Every row comes from one small tree of marks. The marks that hang from a mark follow it in brackets, in alphabetical order. Every link used is in the known rows. Which tree was each row made from?
Known rows:
valudi(gegu tapo): [  5 -23   1   9  11 -12   2   3   2   4  -5  -4  -3   0   6  31   4  -8
  11   0]
seve(bireb(gegu)): [  4 -10 -11  -1  19   4  -5   3  -5 -12  15  11  -5  22   3 -13  -1   4
  -4  -2]
gegu(valudi(tapo(boni kulet))): [ -2  22  -2   1  11 -12  15  10   6   6 -15   3  13  -8   1   3   6  -1
  -7   0]
valudi(tapo): [ 4 -1  2  7 11 -8 13  0  3  4  2 -3  5  9  8 23  5 -5  4 -3]
tapo(boni kulet valudi): [-13  26  -5 -12  10  15  -1  12   3  14  -5   1   5 -23   2 -16   0   1
 -15  -1]
seve(bireb): [ 0  1 -7  3 10  1 -3  6 -1 -3 14  5  4 16  7 -2  1  1 -4 -3]
valudi(gegu tapo(boni)): [  8 -14   1   7  19   1   7  12  -1   6 -10   0   1 -11   4  30   4  -8
   2  12]
gegu(valudi(tapo(kulet(rikiza)))): [-12  -4   4   0 -16 -30  11  -4   9   5  -5  -4  12   2   1   9   6   0
   6 -12]
bireb(gegu(valudi(tapo(boni))) rikiza(kulet) seve): [ 17  -8  -4  -3  23  14   0  -8  -4 -17 -11   8 -13  20  -6 -18  -1   7
   4  13]
boni(tapo(kulet(rikiza))): [-11   8   5  -4 -46 -10  -8  -4  -2   8  17 -22   2  -4  -4   1  -1   4
  -1  -4]
tapo(boni kulet(rikiza) valudi(gegu)): [-18 -13   0 -14 -11   6 -11  10   1  14  -7  -1   0 -32  -3   1  -1  -3
  -5   2]
boni(kulet): [ -2  15   5   8 -13  -6  -4  -2   0   8   6  -2   9  -4   7  -7  -4  -5
  -2  -4]
boni(kulet tapo): [  2  28   7   9 -30   1  -5  -4  -3   9  15 -15   1  -7   6   2  -5  -4
  -1  -3]
gegu(valudi(tapo(boni))): [ 5 15  3  9 19 -4 20 10  5  1 -8 10 11 -3  3 19  6 -2 -4  6]
rikiza(kulet): [ -4  13   0   6   1  -8 -13  -8  -1  -3   7  -5  10   9   3  -5  -1   0
   1   4]
bireb(gegu(valudi(tapo)) rikiza seve): [ 17 -22  -2  -1  18   2   5 -10   0 -12   2  10 -20  26  -6  -6   0   5
  11  -4]
seve(bireb(gegu(valudi(tapo)) rikiza(kulet))): [  7  -5 -11   3  35   3  -4 -12  -1 -29  -5  12  -8  32  -7  -9   1   8
   8  -3]
seve(bireb(rikiza)): [  5   0  -6   0  11  15  -7   4  -3 -13  13   5  -5  19  -6  -8  -1   5
  -2  -3]
valudi(tapo(boni)): [ 8  6  2  4 19  6 18 10  0  5 -5  2  8 -2  6 19  5 -4 -6  9]
tapo(boni(kulet(rikiza)) valudi(gegu)): [-12 -10   8  -5 -14   9 -10   5   1  13  -5   2   1 -33   3   6  -5  -7
  -3   4]

Write each row's tree:
[-13  -6  10  -1 -41   4 -16  -8   0  14   8 -15 -10 -25   5  17  -7  -7
   7  -7] : boni(kulet(rikiza) tapo(valudi(gegu)))
[-14  15  10  -2 -37   7  -3 -10   2  12  15 -13  -2 -17   7   9  -6  -2
  -1 -10] : boni(kulet(rikiza) tapo(valudi))
[  1 -23  -1 -11  -5  -9  12  -1   0   1  -7   5  -5   7  -1 -15   2   5
  -2   3] : bireb(gegu(valudi(tapo(boni kulet(rikiza)))) seve)
[ -3   8  11   6 -12 -13  18   1   4   5  -9   5  17 -10   5  13   2  -4
  -3   2] : gegu(valudi(tapo(boni(kulet(rikiza)))))
[ -7  14  -2   4   4 -24  11  -1   9   6  -9  -2  10   2   3   4   6  -1
   2 -11] : gegu(valudi(tapo(kulet)))
[ 13 -14  -3  -3   5   7  -8  -8  -3 -13  12  13 -19  21 -10 -24  -5   8
   6  -2] : bireb(gegu(valudi) rikiza seve)
[ -5 -24   2  -3 -13 -10   2  10  -1   9 -14  -9   5 -17  -1  17   4  -5
   1   7] : valudi(gegu tapo(boni kulet(rikiza)))
[-7 -2  3 -6 -7 -5 14  7  1  7 -7 -6 12 -8  1  8  5 -1 -6  4] : valudi(tapo(boni kulet(rikiza)))
[ -7  33   5   1 -19  13  -3  -7   2  14  10 -10  -5 -18  10   3  -6  -3
  -3 -10] : boni(kulet tapo(valudi))
[  6  -3 -10   0  21   6  -8  -2  -3 -24  11  21 -10  24 -12 -20  -2  10
   1  -5] : seve(bireb(gegu(valudi) rikiza))
[ -9   5   3  -2  -7 -17  16   5   6   5 -11   2  15  -8  -2   7   6   1
  -5   1] : gegu(valudi(tapo(boni kulet(rikiza))))
[ 12  12   1   4  21   9  12  -1  -2 -12 -14  13  -2  -3  -9  -8  -1   3
  -1   4] : bireb(gegu(valudi(tapo(boni(kulet)))) rikiza)
[ 13 -15  -5  -6   6  13 -21 -15  -9 -16  10   0 -18  28  -7 -31  -7   7
   7   6] : bireb(gegu rikiza(kulet) seve)
[  9 -16  -7  -8   9   0   3  -9   1  -8  -6   4 -18  20  -7 -24   0   7
   8  -8] : bireb(gegu(valudi(tapo(kulet))) rikiza seve)
[  3   6  -8   2  10  14 -18  -6  -4 -19   8   0  -1  24  -5 -17  -3   7
   0   1] : seve(bireb(rikiza(kulet)))
[  2  -8  -4   0   9  -4   2  14  -1  11 -17  -8   3 -16   1  12   4  -6
  -2   7] : valudi(gegu tapo(boni kulet))
[  0 -22  10   5 -14  -6   5   5  -2   7 -12  -4   7 -19   4  23   0  -9
   2   8] : valudi(gegu tapo(boni(kulet(rikiza))))
[ -5   7  10   1 -23   0   0   4  -3   6   5   0  14 -15   2  -5  -3  -2
  -8   9] : tapo(boni(kulet(rikiza)))
[-11   9  -3  -5 -17   7 -18   1   2  17   3 -18 -14 -26   1   5  -3  -3
   2  -8] : boni(tapo(kulet valudi(gegu)))
[  5  -5 -12  -2  21  14 -21  -9  -9 -27   9   6  -9  30  -9 -27  -5   9
   1   2] : seve(bireb(gegu rikiza(kulet)))
